What can hang from each mark:
zufud: lamob
mibe: sutis tegipo
tegipo: dinal mibe
gukil: molu tegipo
molu: tegipo
konon: dinal zove
zove: konon
sutis: mibe zufud
dinal: konon tegipo

Known rows, with every way that one mark hangs from another:
mibe(sutis(zufud) tegipo): [ 1.726  4.088 -3.073 -2.618 -1.011  0.917  0.130  1.410  0.360 -1.488
 -0.214 -3.679 -0.372  0.704  0.953  0.206  1.241 -4.338  1.568 -1.663
 -0.966]
konon(dinal zove): [ 0.598  1.699 -2.323  3.053 -2.171 -0.699 -1.633  1.070 -0.374  1.555
  0.381 -0.970 -0.929 -0.732 -0.218  1.248 -2.972 -1.297 -0.810 -0.582
  0.754]
tegipo(dinal(konon(zove)) mibe(sutis(zufud(lamob)))): [ 6.524 -0.979 -1.332 -0.881 -0.962  3.451 -0.059  0.173  2.665  1.500
  1.029  0.146 -0.399 -1.538 -0.743 -5.436 -1.819  0.761 -0.254 -2.356
 -1.359]
sutis(mibe(tegipo(dinal(konon))) zufud(lamob)): [ 1.106 -0.181 -2.294 -0.877  0.332 -0.169  0.045  2.828 -1.896  1.635
 -3.593 -1.951  0.761  3.904  3.451 -1.909  1.569 -1.361 -1.625 -1.403
 -0.543]
molu(tegipo(dinal)): [-5.660 -0.158  2.561  1.989  1.483 -0.586  0.248  0.879  0.363  1.950
 -2.978  3.686 -0.709  1.936  1.816  1.649  0.158  1.796 -1.532  1.949
  0.244]
gukil(molu(tegipo)): [-2.996  0.528  1.480  4.330  1.142 -1.736  1.297  2.859 -3.071  0.428
 -0.382  1.838 -1.341  0.469  0.932  5.595 -1.397 -0.426 -1.182 -1.617
  1.631]
mibe(sutis(zufud(lamob)) tegipo(dinal(konon(zove)))): [ 5.952  2.147 -3.741  1.790  0.533  6.782 -3.845  1.641  3.374  2.037
 -0.313 -5.293 -0.223  0.242  0.326 -5.000 -0.861 -3.396 -0.775 -2.727
 -1.229]
tegipo(dinal(konon)): [-3.011  0.830  0.851 -1.400  2.092 -1.721  0.435  2.216  0.020  0.649
 -3.256  3.239 -0.472  0.129  0.617 -0.414 -0.477  0.413 -0.018  3.807
  1.526]
gukil(tegipo(dinal(konon))): [-3.926  0.288 -0.688  0.658  4.455 -1.366  0.204  3.057 -1.381  0.637
 -1.870  2.289 -1.086  1.867  0.422 -0.052 -0.508 -0.208  1.068  4.539
  2.926]
konon(dinal(tegipo(mibe)) zove): [-1.669 -1.531  1.483  1.504 -2.233 -0.730 -0.249 -4.988  0.780 -2.095
  1.991 -0.238  0.387 -1.382 -1.255  2.088  0.556  2.922 -1.089  0.269
 -0.133]
tegipo(mibe): [-1.800  0.180  1.527 -3.035 -1.264 -6.616  5.188 -1.610 -1.129  0.091
 -0.225  2.298 -0.401 -0.808  0.482  2.802  0.397  1.168  0.903  1.443
  1.073]
tegipo(dinal): [-3.617  1.095  1.704 -1.635  1.347 -3.997 -0.583  2.892  0.523  1.982
 -2.235  2.990 -0.655  1.585  1.315  0.523 -0.921  0.705 -0.409  3.902
  1.128]
molu(tegipo(dinal(konon(zove)) mibe(sutis))): [-0.334 -1.289  1.533  2.318  0.698  6.418  1.734 -4.453  1.732 -0.345
  0.715  1.727  0.231 -3.810 -0.966 -1.044  0.033  1.959  0.571 -0.764
 -1.820]
gukil(molu tegipo(dinal(konon) mibe(sutis))): [-1.189 -1.537  0.793  1.556  6.076  1.375  0.412  1.305 -2.445 -1.957
  2.747  2.010 -0.471 -1.979 -2.039  0.538 -0.438 -0.480  2.084  1.689
  1.352]
konon(zove): [ 1.529  2.922 -1.695  0.284 -1.973 -2.990  1.496  1.781 -0.047  1.850
  0.459 -0.631 -1.084 -0.153 -0.040  2.142 -2.986 -1.176  0.661  0.761
  1.667]
tegipo(dinal(konon) mibe(sutis)): [-0.565 -0.682  1.719 -3.396  1.820  0.747  1.726 -2.075  0.891 -1.098
 -0.692  3.196  0.422 -2.704 -0.500 -1.800  0.671  1.102  1.797  1.802
 -0.216]
dinal(konon(zove) tegipo(mibe(sutis(zufud(lamob))))): [ 6.597 -1.059 -1.507 -1.672 -2.236  3.109  0.450 -2.994  2.860 -2.353
  2.050 -1.572  0.161 -0.584 -0.495 -2.990 -0.004  0.484  0.614 -4.445
 -0.016]
zove(konon(dinal(tegipo(mibe(sutis))))): [ 0.877 -3.123  2.087  0.594 -1.279  1.126 -3.177 -5.161  0.557 -2.941
  3.493 -0.923  1.941 -2.444 -3.380  0.586  1.788  0.416  1.027 -1.541
 -0.206]
tegipo(dinal mibe): [-3.897 -1.296  3.133 -2.775  0.156 -4.952  2.549 -0.725  0.556  1.117
 -1.060  3.788 -0.279 -0.493  0.286  0.631  0.505  2.931 -0.191  4.308
  0.278]
dinal(konon(zove) tegipo(mibe(sutis))): [ 2.191 -0.113  0.343 -1.632 -0.812  2.868  1.768 -5.799  1.448 -3.968
  2.571 -0.438  0.811 -2.938 -1.749  0.049  0.773  0.749  2.934 -1.025
  0.049]

Rows:
[ 5.569  1.964 -2.854 -2.515 -1.057 -1.489 -1.218  3.775  1.307  1.768
 -0.588 -0.094 -1.175  2.557  2.653 -2.186 -1.952 -2.594  0.274 -5.165
  1.093]
mibe(sutis(zufud(lamob)))
[ 0.057  0.174  0.944 -4.412 -1.189 -0.311  1.909  0.955  1.062 -1.001
  0.522  2.583 -0.611 -0.601 -0.332 -2.187  0.149  1.677  0.906  0.732
 -1.805]
tegipo(dinal mibe(sutis(zufud)))
[-0.741  1.734 -1.954  1.033  0.805  1.963  0.782 -0.002 -2.173  0.941
 -1.500 -3.059  1.175  0.138  0.886  0.546  0.216 -1.823  0.422  1.717
 -1.165]
sutis(mibe(tegipo(dinal(konon(zove)))))
[-3.851  1.378  0.154 -1.118  1.085 -2.667  0.056  0.818 -2.479  1.073
 -2.367 -1.205  1.121  2.759  2.514  1.952  1.744 -0.995  0.015  2.419
 -0.876]
sutis(mibe(tegipo(dinal)))
[ 5.307 -3.886  0.088  0.811 -2.833  1.427 -4.396 -2.454  1.544 -1.243
  2.980 -1.572  1.098  0.028 -2.039 -2.514  1.195  0.500 -1.083 -5.735
 -0.490]
zove(konon(dinal(tegipo(mibe(sutis(zufud(lamob)))))))
[-1.179  0.452 -0.315  2.827 -1.351  0.350 -3.474 -1.492  0.810 -1.084
  0.666 -1.232 -0.141  0.596 -0.296  1.998 -0.949  0.708 -0.941  0.045
  0.839]
konon(dinal(tegipo) zove)
[ 2.543  1.577 -1.392 -0.741  0.904  1.974 -4.233  2.579  3.263  2.688
 -1.475 -3.039 -0.093  2.938  2.799 -3.299  0.631 -2.866 -1.128 -1.932
 -0.745]
mibe(sutis(zufud(lamob)) tegipo(dinal))
[ 2.090 -2.314  0.384 -0.351 -3.027  2.030 -2.051 -2.741  0.138 -4.157
  3.599 -1.297  1.302 -1.731 -4.006 -0.777  1.840  0.452  0.637 -2.966
 -1.615]
zove(konon(dinal(tegipo(mibe(sutis(zufud))))))
[-1.061  2.531 -1.196  2.411  1.319  2.593 -0.524 -0.074  1.232  1.113
 -1.561 -3.520 -0.116 -1.336 -0.608 -0.295  0.227 -1.966 -0.607  3.875
 -0.021]
mibe(tegipo(dinal(konon(zove))))
[-5.350 -0.536  3.493  4.598  3.346 -0.278 -1.074  3.720 -1.521  1.306
 -1.127  3.006 -1.000  1.039  0.834  3.608 -1.248  1.413 -2.371  1.093
  0.793]
gukil(molu(tegipo(dinal)))
[ 3.850  0.704 -3.741  1.626 -0.793  2.238 -0.701  2.575 -0.968  2.649
 -1.805 -4.263  0.402  2.535  2.154 -2.233 -0.445 -1.508 -1.820 -2.082
 -1.157]
sutis(mibe(tegipo(dinal(konon(zove)))) zufud(lamob))
[-1.470 -3.598  2.657  1.320 -1.883 -2.348 -1.031 -4.186 -0.486 -2.092
  2.157 -0.035  1.436 -1.068 -3.319  2.257  2.063  2.041 -0.685  0.809
  0.605]
zove(konon(dinal(tegipo(mibe))))
[-0.499 -0.525  1.171 -0.201 -0.314 -0.218  2.974 -1.514  0.918  0.757
  0.084  1.859 -0.252 -2.982 -1.910 -0.759 -0.907  2.545  0.166  3.548
 -0.077]
tegipo(dinal(konon(zove)) mibe)
[ 5.381 -0.400 -1.181 -4.012 -2.402 -2.647  1.817  0.300  1.049  0.931
  0.881  0.974 -0.507  0.710  1.961 -1.945 -0.397 -0.524  0.540 -4.660
 -0.044]
tegipo(mibe(sutis(zufud(lamob))))
[-0.104  2.825 -2.983 -2.898 -2.389 -3.005  3.440  2.423 -4.289 -0.986
 -1.589 -2.998  0.439  2.998  2.681  2.777  1.519 -2.467  0.622 -1.310
 -0.947]
sutis(mibe(tegipo) zufud)
[-5.985 -2.394  4.419  0.856  0.410 -1.794  3.542 -2.407  0.242  0.911
 -1.553  4.725 -0.252  0.061  1.063  2.025  1.773  3.870 -1.424  1.949
 -0.783]
molu(tegipo(dinal mibe))
[ 0.757  2.122 -3.731  0.047 -1.037  3.400  1.569  2.231 -2.500 -0.397
 -1.167 -3.535  0.395  0.531  0.122 -0.664  0.278 -1.323 -0.229  0.617
 -2.176]
sutis(mibe(tegipo(dinal(konon(zove)))) zufud)
[-2.367 -1.124  1.662  1.349  5.061 -0.583 -0.391  1.862 -1.731 -0.713
  3.844  1.836 -0.652 -0.667 -1.098  1.202 -1.136  0.122  1.638  1.690
  0.856]
gukil(molu tegipo(dinal mibe(sutis)))
[-1.260 -1.485  1.023  2.799 -0.801 -1.264 -4.092 -0.750 -0.464 -1.184
  0.928 -0.955  0.963  0.666 -2.605  1.980  0.511 -0.149 -0.608  0.127
  1.723]
zove(konon(dinal(tegipo)))
